Every row comes from one small tree of marks. The marks that hang from a mark follow it in brackets, in the order of their numbers. Every link used is in the known rows. Which tree was each row made from?
Known rows:
Z24(Z125(Z804(Z231))): [-1.13 -2.69  1.21 -1.06  1.50 -1.18  1.71 -0.09  0.71  0.98 -3.27 -2.64
 -0.35  1.68 -1.65 -0.05  1.29  1.25  1.65 -1.52  3.72 -3.53  0.32  3.21]
Z413(Z804(Z125 Z231)): [-7.16  0.99 -1.26 -0.30 -0.84 -1.01 -1.32  1.16 -0.39  4.38 -4.64 -2.66
  0.66  3.39 -3.81 -0.18  3.78 -2.86 -4.63  2.28  0.29  0.24  2.78  4.22]
Z231(Z24(Z413(Z804)) Z332): [-4.53  2.41  4.28 -1.06 -0.83  1.37  2.02  0.76  1.13  2.94  2.51  4.60
  2.74 -3.26  0.31 -1.44  2.87 -1.33 -1.03 -1.54 -2.79  4.93 -2.36 -2.98]
Z413(Z804(Z125)): [-7.28 -1.44 -0.89 -0.02 -2.05 -0.63 -2.23  1.40  1.21  6.34 -4.48 -0.46
  1.46  3.19 -3.36 -2.63  4.51 -1.34 -3.77  1.50  2.67  1.98  2.37  3.75]
Z875(Z24): [-1.18 -5.55 -3.06  0.54 -0.53  1.00 -4.83  0.83 -0.04  3.44 -3.13 -0.11
 -1.48  2.54 -1.92 -1.67  2.79  1.77  0.61  0.73  2.38  1.58  0.12  1.44]
Z804(Z125 Z231 Z413): [ 1.91  2.04 -2.78  1.00 -1.31 -1.39 -1.91  0.76 -1.35 -1.80 -2.05 -3.29
 -0.84  0.59 -0.11  1.33 -2.59 -0.89 -0.98  2.46 -1.41 -2.87  3.22  0.97]
Z125(Z804(Z231)): [-2.80 -3.81  0.63 -2.21  0.70 -0.83  1.10  1.08 -0.72  2.21 -4.40 -1.33
 -0.47  2.23  0.41  1.13  1.08  2.04  1.11 -2.33  2.21 -2.40  1.76  3.33]
Z24(Z413(Z804(Z125))): [-4.86  1.32  0.64 -0.73 -2.05 -0.18 -1.43  0.70  2.47  5.49 -2.36 -0.21
  1.95 -1.58 -2.79 -3.31  2.67 -2.52 -3.10 -1.36  1.37  4.43  1.23  2.53]
Z804(Z125 Z413): [ 1.89 -0.33 -2.43  1.33 -2.72 -0.96 -3.01  1.06  0.08  0.08 -1.99 -0.65
  0.16  0.21  0.19 -0.69 -1.63  0.56 -0.30  1.86  1.01 -1.07  2.93  0.45]
Z964(Z549): [-1.29 -4.41 -1.79  1.37 -0.52  0.04 -5.16  0.86 -1.80  5.23 -2.11  2.09
  3.61  2.33  3.10 -0.08  1.18  1.64  1.66 -1.13  2.20 -0.63  1.31  3.15]
Z125(Z804(Z231(Z24(Z413) Z332))): [ 0.62  1.96  5.06 -2.09  2.25  1.52  5.57 -0.33  0.36 -3.17  3.45  1.72
 -0.56 -3.53  2.73  1.46 -1.21  0.16  2.43 -3.14 -3.42  0.77 -2.22 -4.14]
Z804(Z231(Z24(Z125) Z332) Z413): [ 3.99  4.45  1.49  1.73  0.70 -0.15  2.39 -0.24 -1.39 -5.29  3.73  0.87
  0.11 -1.76  0.91  2.37 -2.29 -0.71  1.59  2.74 -3.88 -3.59 -1.39 -4.70]
Z231(Z24(Z125) Z332): [ 0.24 -0.27  2.09  1.68  0.62  0.73  1.90  0.10  0.23 -0.51  1.98  2.66
  0.97  0.17 -0.33 -1.16  1.51  1.25  2.57  3.90 -0.31 -1.04 -2.27 -4.16]
Z24(Z413(Z804)): [-6.51 -0.63  1.15 -1.77 -2.60 -0.14 -1.82  1.51  1.33  7.14 -3.54  1.69
  3.01 -2.51 -1.50 -2.45  3.15 -0.81 -1.52 -3.79  1.59  4.56  0.18  3.32]
Z804(Z125 Z231(Z24)): [-0.89  2.70 -0.83  0.82  0.94  0.22  0.01  0.25 -2.18 -0.80 -1.80 -1.91
 -1.62 -0.03 -2.16  0.95  1.24 -1.55  0.01  2.91 -2.05 -1.29 -0.32 -0.74]
Z875(Z804(Z125 Z231)): [-0.57  0.71 -4.70  1.54 -1.70 -1.68 -3.31 -0.05 -1.33 -1.72 -2.61 -4.94
 -0.81  3.63 -1.17  1.64  0.79  0.05 -1.64  5.74  0.16 -2.00  3.00  3.41]
Z24(Z125 Z413(Z804)): [-4.79  0.55  2.08 -0.64 -1.38 -0.51 -1.04  0.53  2.89  6.15 -2.54  0.48
  3.27 -3.13 -3.84 -3.63  3.15 -1.63 -1.09 -2.97  3.28  3.34 -1.08  3.04]
Z413(Z804(Z231(Z332))): [-7.27 -0.53  0.81 -0.71 -0.89 -0.50  0.79  1.84 -0.68  3.79 -2.33  0.56
  2.10  4.61 -0.10  0.84  3.35 -0.41 -3.68  2.68 -2.04 -0.05  2.76  1.75]
Z875(Z24(Z125(Z804)) Z549): [ 2.05 -8.49 -1.40 -0.87  3.54  1.73  0.03 -1.79  1.26  3.67 -0.54  1.25
 -2.84  2.99 -0.70 -3.47 -0.98  2.17  1.18 -4.59  7.05  0.75 -1.56  1.94]
Z125(Z804(Z231(Z24) Z413)): [ 2.07  1.20  1.67 -1.93  0.04 -0.53  2.03  0.32 -1.88 -2.91  0.31  0.94
 -0.87 -2.86  1.65  3.28 -1.18 -0.18  1.86 -5.20 -0.64 -1.74 -1.38 -0.21]
Z413(Z804(Z125 Z231(Z24 Z332))): [-5.49  3.83  1.57  0.48  0.64  0.60  2.68  0.50 -0.75 -0.09  1.17  0.49
  0.56  2.33 -1.61  0.89  3.58 -3.44 -4.11  4.45 -4.08  0.69  0.26 -1.81]
Z804(Z125 Z231(Z332) Z413): [ 2.64  2.32 -1.34  1.81 -1.05 -0.75  0.55  0.80 -0.68 -4.05  1.42 -1.82
 -0.43  2.55  2.06  1.68 -3.33 -0.02 -1.37  5.42 -4.36 -3.19  4.18 -2.36]
Z231(Z24 Z332): [-1.23 -1.32  1.45  0.68 -0.30  1.02  1.07  1.22 -1.17  0.59  0.82  3.44
  0.74  0.85  1.76 -0.06  1.39  2.05  2.06  3.08 -1.99  0.24 -0.95 -4.05]
Z125(Z804(Z413)): [ 1.23 -3.91  0.82 -1.68 -2.10 -1.17 -0.44  1.16  0.41  0.93 -1.96  1.36
  0.71 -0.04  2.47  0.40 -1.12  2.60  1.99 -4.56  3.56 -1.04  1.35  1.95]

Write each row's tree:
[ 2.59 -2.96  1.52 -0.63 -1.13 -1.38  0.27  0.17  2.01 -0.18 -1.03  0.45
  0.67 -0.93  0.08 -0.73 -1.17  1.83  2.27 -3.60  5.28 -2.38  0.14  1.55]
Z24(Z125(Z804(Z413)))
[ 2.33  0.69  6.05 -0.76  1.98  1.45  5.31 -1.06  3.17 -2.35  4.74  3.13
  0.60 -4.31  0.90 -1.85 -0.40  0.84  3.81 -2.96  0.35  1.05 -3.85 -4.73]
Z231(Z24(Z125(Z804) Z413) Z332)
[ 0.85 -1.65  0.21 -1.90 -0.70 -1.46  0.45  0.94 -0.89 -0.90 -2.44 -0.89
 -0.30 -0.05  1.96  2.49 -1.78  1.33  1.03 -4.10  1.13 -2.61  1.85  2.69]
Z125(Z804(Z231 Z413))
[ 1.37 -2.54 -5.75  2.27 -1.81 -0.10 -6.12 -0.94  1.09 -1.38 -0.23 -3.12
 -2.19  4.11 -2.80 -0.80  2.33  0.54 -1.91  5.01  2.53  1.71  1.22  1.85]
Z875(Z24 Z804(Z125))
[-5.10  3.71  0.24 -0.78 -0.86 -0.44 -0.50  0.53  1.15  3.80 -2.93 -2.48
  1.03 -1.36 -3.28 -1.10  1.85 -3.65 -4.00 -0.80 -0.97  2.34  1.55  3.02]
Z24(Z413(Z804(Z125 Z231)))
[ 2.40  3.26  0.98  0.50 -0.29  0.06  1.58  0.85 -2.87 -4.33  2.63  1.98
  0.13 -1.06  3.24  3.50 -2.14  0.10  1.20  1.63 -5.47 -2.14 -0.23 -4.37]
Z804(Z231(Z24 Z332) Z413)
[ 0.44 -0.02  2.83 -1.78  1.75 -0.57  2.43 -0.67  1.95  0.27 -1.46 -2.38
 -0.06 -3.20 -1.31 -0.70 -0.73  0.14  2.47 -4.34  2.55 -1.31 -0.91  1.80]
Z24(Z125(Z804(Z231)) Z413)
[-6.23  1.75  1.12 -1.89 -1.03 -0.75 -0.94  1.23  0.06  5.41 -3.75 -0.51
  2.23 -2.10 -1.74 -0.41  2.33 -2.23 -2.47 -3.24 -0.76  2.94  0.59  3.73]
Z24(Z413(Z804(Z231)))
[ 0.37 -2.45  3.29 -1.36  0.49 -0.38  1.44 -0.49  3.52  1.78 -1.28 -0.15
  0.70 -3.42 -1.12 -2.95  0.02  1.57  3.10 -5.05  4.74  0.84 -1.45  1.44]
Z24(Z125(Z804) Z413)
[ 4.06  0.13 -5.87  1.10 -2.11 -1.11 -5.74 -0.48 -1.69 -4.34  0.52 -2.90
 -1.72  1.51  0.03  3.41 -0.63  0.08 -1.24  1.32 -0.86 -0.39  1.00  2.35]
Z875(Z24 Z804(Z231 Z413))
[ 4.19  0.11  4.15  0.01  0.43  0.25  4.36 -0.70  1.71 -4.67  4.95  3.29
  0.47 -2.00  2.29  0.52 -1.32  1.11  2.91 -1.34  0.56 -1.71 -2.37 -4.33]
Z231(Z24(Z125(Z804(Z413))) Z332)
[ 1.98  2.40  3.74  1.10  0.82  1.46  2.44 -0.60  1.61 -1.47  3.66  2.68
  1.17 -4.50  0.01 -1.87 -0.41  0.38  3.19  1.08 -1.74  1.39 -3.47 -5.34]
Z231(Z24(Z125 Z413) Z332)
[-1.04 -0.95  3.44 -1.58  2.21  0.91  4.73  0.35 -1.25 -2.26  1.54  1.60
 -0.59  1.23  2.12  2.28  0.81  1.26  1.70 -0.38 -2.19 -1.78 -0.81 -2.75]
Z125(Z804(Z231(Z24 Z332)))
[-4.79  3.10  2.76  0.21  1.23  0.31  3.02  0.13 -0.39  0.78  1.16  1.31
  1.71  1.00 -2.42  0.67  4.06 -2.73 -2.22  2.62 -2.30 -0.21 -2.02 -1.27]
Z413(Z804(Z231(Z24(Z125) Z332)))
[ 3.57  4.97  0.05  1.93  0.12  0.16  1.93  0.06 -1.63 -6.46  3.70 -0.01
 -1.14 -0.22  1.70  2.57 -2.87 -1.69 -0.32  4.38 -5.90 -2.29  0.91 -4.96]
Z804(Z125 Z231(Z24 Z332) Z413)
[-6.12  1.14  0.01  0.45 -0.36 -0.27  1.20  1.29  0.33  2.10 -1.17 -1.51
  1.05  5.38 -1.20  0.05  2.92 -1.85 -5.06  5.39 -2.59 -0.18  3.61  0.84]
Z413(Z804(Z125 Z231(Z332)))
[-0.10  3.54  1.31 -0.93  0.75  0.51  0.34  0.31 -1.87  0.35 -1.05  0.08
 -0.15 -5.54 -0.32  0.95 -0.37 -1.11  2.36 -2.62 -3.02  1.58 -2.74 -1.24]
Z804(Z231(Z24(Z413)))
[ 3.34 -3.92 -2.26  0.32  2.82  2.17 -2.33 -1.76  1.15  4.06  0.41  0.92
 -2.10 -1.89 -1.14 -4.78 -3.08  0.63  1.45 -3.48  3.76  3.33 -2.47 -0.06]
Z875(Z24(Z125 Z413) Z549)
[ 1.47  0.16  4.11 -0.96  2.18  0.19  4.70 -0.62  2.65 -2.02  2.15 -1.22
  0.19 -1.22  1.03 -0.38 -1.66  1.09  2.13 -1.33 -0.19 -1.56 -0.07 -1.73]
Z24(Z125(Z804(Z231(Z332))) Z413)
[ 4.96 -0.34 -6.34  2.65 -3.01 -0.50 -6.28 -0.99  0.87 -4.72  1.79 -2.55
 -2.14  1.91 -0.73  0.46 -0.60 -0.17 -1.97  3.47  1.32  1.13  1.52  0.98]
Z875(Z24 Z804(Z125 Z413))
[ 3.25 -0.20  2.31 -0.09  0.68 -0.82  3.72 -0.23  1.21 -4.35  2.43 -0.57
  0.36  1.07  2.07  1.83 -2.57  1.22  1.08 -0.03 -0.08 -4.58  1.50 -1.11]
Z24(Z125(Z804(Z231(Z332) Z413)))
[ 2.78  1.34  3.02 -1.25  0.72  0.21  4.39  0.14 -1.33 -5.28  3.43  2.24
 -0.64 -1.02  4.03  3.73 -2.15  0.68  1.64 -1.87 -3.22 -2.24 -0.69 -3.52]
Z125(Z804(Z231(Z24 Z332) Z413))
[ 4.48 -2.04 -5.65  0.97  0.53  1.63 -4.27 -2.46  0.64  0.13  2.07 -1.08
 -3.08  0.34  0.55 -2.88 -3.31  0.16 -1.46 -0.13  1.99  4.67  0.09  0.69]
Z875(Z24(Z413) Z549 Z804(Z125))
[ 3.30 -5.71 -5.73  1.49  1.19  0.70 -4.75 -2.23 -0.49  1.36  0.10 -0.35
 -2.10  3.66 -0.51 -2.14 -0.68  1.91 -0.20  1.20  5.32  1.14 -1.03  2.60]
Z875(Z24(Z125) Z549 Z804)
[ 2.80 -4.74 -7.23  1.50  0.41  0.84 -5.11 -1.81 -0.88  0.67  0.05 -1.22
 -3.34  5.10  0.13 -1.95 -1.43  1.08 -2.34  3.07  3.49  2.39  1.25  2.16]
Z875(Z24 Z549 Z804(Z125))
[-3.30  2.73 -1.33 -0.25  0.74  1.11 -2.17 -0.55  2.07  2.24 -0.70 -3.01
 -1.37 -0.77 -5.26 -1.74  2.73 -4.77 -4.88 -1.29 -1.10  4.40  0.16  1.90]
Z875(Z24(Z413(Z804(Z125 Z231))))
[-5.46  2.81  1.63 -0.56  0.84 -0.53  0.57  0.25 -0.94  3.05 -2.19  0.12
  1.56 -0.85 -4.90  0.31  5.08 -3.32 -1.98 -0.68  0.49  0.09 -2.91  2.43]
Z413(Z804(Z231(Z24(Z125))))
[ 0.63 -0.47 -3.60 -0.39  0.96 -0.03 -0.99 -0.98 -5.01  0.64 -0.74  0.50
 -1.10  1.20  2.76  2.29 -1.89  1.06  0.24  0.09 -0.23 -0.15 -1.26  1.58]
Z875(Z549 Z804(Z231(Z24)))
[ 4.86 -2.84 -4.49  0.98  1.25  1.14 -3.88 -2.80  1.07  0.91  2.08 -0.20
 -2.04 -0.92 -0.23 -3.29 -2.76  0.82  0.80 -1.85  4.03  3.62 -2.33  1.17]
Z875(Z24(Z125 Z413) Z549 Z804)
[ 0.85  5.47  0.79  0.11  1.34  0.83  0.91 -0.31 -0.61 -1.74  0.25 -1.70
 -1.34 -4.86 -1.73  0.06 -0.85 -2.54  0.73 -0.17 -3.39  1.16 -1.65 -1.95]
Z804(Z125 Z231(Z24(Z413)))
[ 2.59 -0.54  0.90 -0.71  0.44 -1.73  1.13 -0.14  0.47 -1.72 -1.20 -1.74
 -0.05 -0.69 -0.03  1.39 -1.92  0.40  1.45 -3.17  2.65 -4.28  0.55  2.10]
Z24(Z125(Z804(Z231 Z413)))
[ 1.70 -1.18 -4.65  1.37  0.88 -0.01 -0.06 -1.01 -2.32 -1.77  1.31 -1.69
 -1.64  6.70  4.03  0.90 -3.94  1.47 -2.47  6.84 -1.48 -1.74  4.04 -0.09]
Z875(Z549 Z804(Z125 Z231(Z332)))
[ 1.58  4.53  1.94  0.05  1.68  0.37  1.09 -0.80 -0.41 -0.61  0.33 -0.91
 -0.06 -6.11 -2.39 -0.16 -0.37 -1.80  2.62 -1.84 -1.32  0.09 -3.93 -1.42]
Z804(Z231(Z24(Z125 Z413)))
[ 1.43  0.45 -0.64  0.68 -1.43 -0.88  0.13  1.41 -1.88 -2.06  0.15  0.14
  0.60  1.81  3.60  2.59 -2.89  1.47  0.19  3.09 -3.99 -3.07  3.02 -1.53]
Z804(Z231(Z332) Z413)
[ 2.95  1.56 -2.92  1.32 -2.90 -1.80 -1.87  0.48 -1.84 -5.17  1.90 -1.12
  0.81  2.68  4.44  4.25 -2.29  1.59 -1.01  4.92 -3.41 -2.62  3.23 -0.25]
Z875(Z804(Z231(Z332) Z413))
[ 0.72  1.38  2.92 -0.05 -0.20  1.68  1.76  0.67  0.31 -0.23  2.85  3.52
  1.01 -3.80  2.10 -0.79 -0.42  1.23  2.84  0.02 -3.23  2.71 -2.29 -5.14]
Z231(Z24(Z413) Z332)
[ 3.67 -0.03  3.26 -0.70  0.01 -0.45  1.72 -0.61  0.95 -2.30  1.46  2.36
  0.30 -3.84 -0.15  0.07 -0.44  0.40  3.17 -4.80  3.28 -1.46 -3.24 -0.92]
Z231(Z24(Z125(Z804(Z413))))
[ 1.52 -6.65 -6.55  0.41 -0.01  0.77 -5.58 -1.14 -1.94  2.74 -1.09  0.66
 -2.30  4.49  1.37 -1.16 -0.83  2.79 -0.82  0.22  3.90  2.80  0.27  2.93]
Z875(Z24 Z549 Z804)
[ 1.67 -1.48  1.70 -1.17 -0.52 -0.80  2.67  0.89 -0.33 -3.44  1.10  0.38
  0.02  1.95  4.41  2.91 -2.60  1.94  0.74 -0.85 -1.60 -3.22  2.90 -0.90]
Z125(Z804(Z231(Z332) Z413))
[-3.07  3.58  4.69  0.07  0.03  1.13  2.72 -0.04  2.49  1.85  3.76  3.73
  2.88 -3.91 -1.97 -2.44  2.75 -2.24 -0.56 -0.58 -1.21  3.92 -3.55 -3.14]
Z231(Z24(Z125 Z413(Z804)) Z332)
